Known rows, with every step that occurs:
G -> Y: [ -5  -1 -18  -3   4   6  -4 -17  -5 -12  -5  -6   0   8   2   9  14   3
   0   3   0 -16]
J -> K -> G: [ -9  -1 -13  -6  -3  -9  -3  -5   9   4   7   6   1  -4   2 -13 -14   7
  -2  -1  -7  -9]
J -> K -> G -> Y: [-10  -6 -11  -5   0  -3  -6 -12  14  -6   3   0   5   0   6 -13   0  -5
   5  -1   0 -20]
J -> K -> G -> W -> T -> Q: [-2 -8 22 13  3  2  5 23 10  1 -4  1 -2 -2  6 -5  0 -7 -5 -9 -3 -3]
W -> T -> K -> G -> Q: [ 15  -6   8   8  -6   0  -4   4   5   4 -10   4   0   2 -12  -7   6 -14
   5 -13  -2  11]
S -> J -> K: [ -8  10 -13 -13  14  -2   4 -12  -2 -18  10   9   0  -9   4  -6 -19  19
  -4   1   0 -14]
G -> W -> J -> K: [ -4   7  24   0   3  -5  11   1  -5   4   9  -4   1 -16   1  11  -8   9
  -3   9  -4   0]
J -> S: [  6   4 -21  -8   6  -1   1  -8  -7  -2  -8   2  -5  -4   2  -8  -9  16
   7  12   1 -15]
Q -> J -> K -> G -> W: [-5 -1 13 -3 -8 -5 -4  2  5 16  5  0 -3 -8 -2  5 -7 -4  1  7  7  7]
K -> G -> Q: [ -4  -3 -13  -2  -4 -15  -6  -8   9   5   0   1  -1  -3   3  -7   7   0
   6  -1   7  -5]
S -> J -> K -> G: [ -8   3 -14 -11   9  -7   0 -10   7 -10  11   9   3 -13   6 -17 -19  13
   5  -3   0 -19]
Q -> G -> Y: [ -4  -1 -16  -5   0  16  -8 -17  -6 -18  -4   0   7  15   5  -4  17   1
  -3  -1   5  -7]
Q -> J: [ 4  9 -9 -2 -4  3 -4 -7 -9  5 -3 -3 -5  8 -6 27  1  6 -8  5 -6  7]
S -> J -> K -> G -> Q: [ -8   3  -7 -11   8 -17   0 -11  16 -10  11   9   4 -16   9 -22 -13   4
   9  -3  14 -14]
W -> G: [  2  -2 -16  -2  -3  10  -1   2 -14  -2   5  -1  -1  13   2  10  -3   4
 -14  -1  -5  15]
W -> T -> Q -> J: [ 14   6   8  17   0  14   3  16  -3  -4 -16  -5  -5  16  -4  35   9  -5
 -14 -10 -15   7]
J -> K -> G -> Q -> T: [ -6   5  -7  -2  -7 -12  -5   8  20   4   8   8   8  -5   4 -26  -6 -17
   0  -7   8   2]
Y -> G: [ -9  -6 -23  -1  11  -2   2  -9 -13  -7  -1 -11  -8  16   0   6  11  16
  -7   3  -6  -6]
S -> J -> K -> G -> W: [-12  -1   2 -11  10  -6   1  -7   2  -4  13   7  -1 -20   8 -17 -14  11
   8   5  12 -14]
T -> Q -> J -> S: [ 11   5  -4   3   4   6   2   7   0  -2 -17  -2  -4   6  -1  10   0   1
   7   6  -3  -7]
K -> G: [ -4  -3 -19  -2  -4  -5  -6  -8   0   5   1   1  -2   0   1  -3   0   9
   3   0  -6 -10]
Y -> G -> W -> J -> K: [ -9  -2  20   2  13  -6  14   1  -8  -1   8 -14  -2  -4   1   8   3   9
  -3   9  -3  -1]
T -> K -> G -> W -> J: [  9  -6  28   5  -7   3   4  -2  -9  14   0  -2   1 -13 -13   1   3  -3
  16   3  -7   5]

Rows:
[ -7  -1  -6  -6  -3 -19  -3  -5  18   3   7   6   2  -8   4 -18  -7  -2
   2  -2   6  -3] : J -> K -> G -> Q
[  3  -2 -10  -2  -3   1  -1   2  -5  -2   3  -1   1   9   4   6   4  -6
 -11  -1   8  21] : W -> G -> Q
[ -1  12   5  -6  -3 -11  -1  -4  10   3   2   2  -1   0  -3  12  -6  -6
  -8   2   7  13] : G -> Q -> J -> K
[ -4   1  -8   3   2  14  -1   2  -6 -18  -5   7   5  19   4  -5  11   6
  -9  -8  -7   0] : T -> Q -> G
[-12 -11  -8  -1  11  -1   3  -4 -18  -2   0 -13 -12   8   1   7  16  13
  -3  10   6  -2] : Y -> G -> W
[ -6  -3  -7   4   3  20  -4  -6  -1 -27 -10   1   8  22   8  -4  25  -4
  -3  -8   0 -10] : T -> Q -> G -> Y
[  6   0  22   7  -7   2  -1  14   6  15  -2  -3  -5  -6  -1  14  -6 -10
  -6   0   3  13] : Q -> J -> K -> G -> W -> T
[ 11  -3  18   6   1  16   2   6 -19   2  -8   1  -7   2 -14  10   4  -2
  -5  -2  -4  16] : G -> W -> T -> K
[ 13   9  -2   0   6  -3  10  -4  -6   1  -6  -5   1 -13   0   3  -9  14
  11  12  -8 -16] : W -> J -> S
[  6  -1  -9   2 -11  11  -8   5  -3   6  -1   9   5   5 -13 -19  -1 -13
   6 -10  -9   6] : Q -> T -> K -> G
[  1  -2  16   5  -3  -6   4   0  -5  14   4  -9   0 -15   2   9   5   5
  10   7  -2  -5] : K -> G -> W -> J
[ 19   0  24   6  -7  10   5  15  -5  17  -6   2   7 -19 -10 -24  -5 -15
  28   7   3   0] : Q -> T -> K -> G -> W -> J -> S
[ -3 -14  10  18  17  10   9  18 -12 -10 -13 -15 -11  18   3  15  25   2
 -11  -5  -3  -1] : Y -> G -> W -> T -> Q
[  3  11  13   6  -8 -13   3  12  21   8  10   1  13 -13   3 -15  -5 -18
   4  -6   1   1] : W -> J -> K -> G -> Q -> T
[  6   6   6  -5  -9   0   0   7   6   3   6   2   3   9   0  15  -9 -16
 -15  -2   9  34] : W -> G -> Q -> J -> K
[ -3   0   6   4  -6  -2  -1   9  16   3  -3   3   2   6   0   5  -5  -8
  -1  -8 -10  -2] : T -> Q -> J -> K -> G
[ 10   4   0   0 -10   4  -4   5  -3   4   0  -4  -1  13  -1  25   5 -14
 -11  -1  10  33] : W -> G -> Q -> J
[  1 -12   9  -2  -7   4  -5  -5 -11  11  -1   5  -4  -4 -12 -11   3  -2
  12   2   1   6] : T -> K -> G -> W
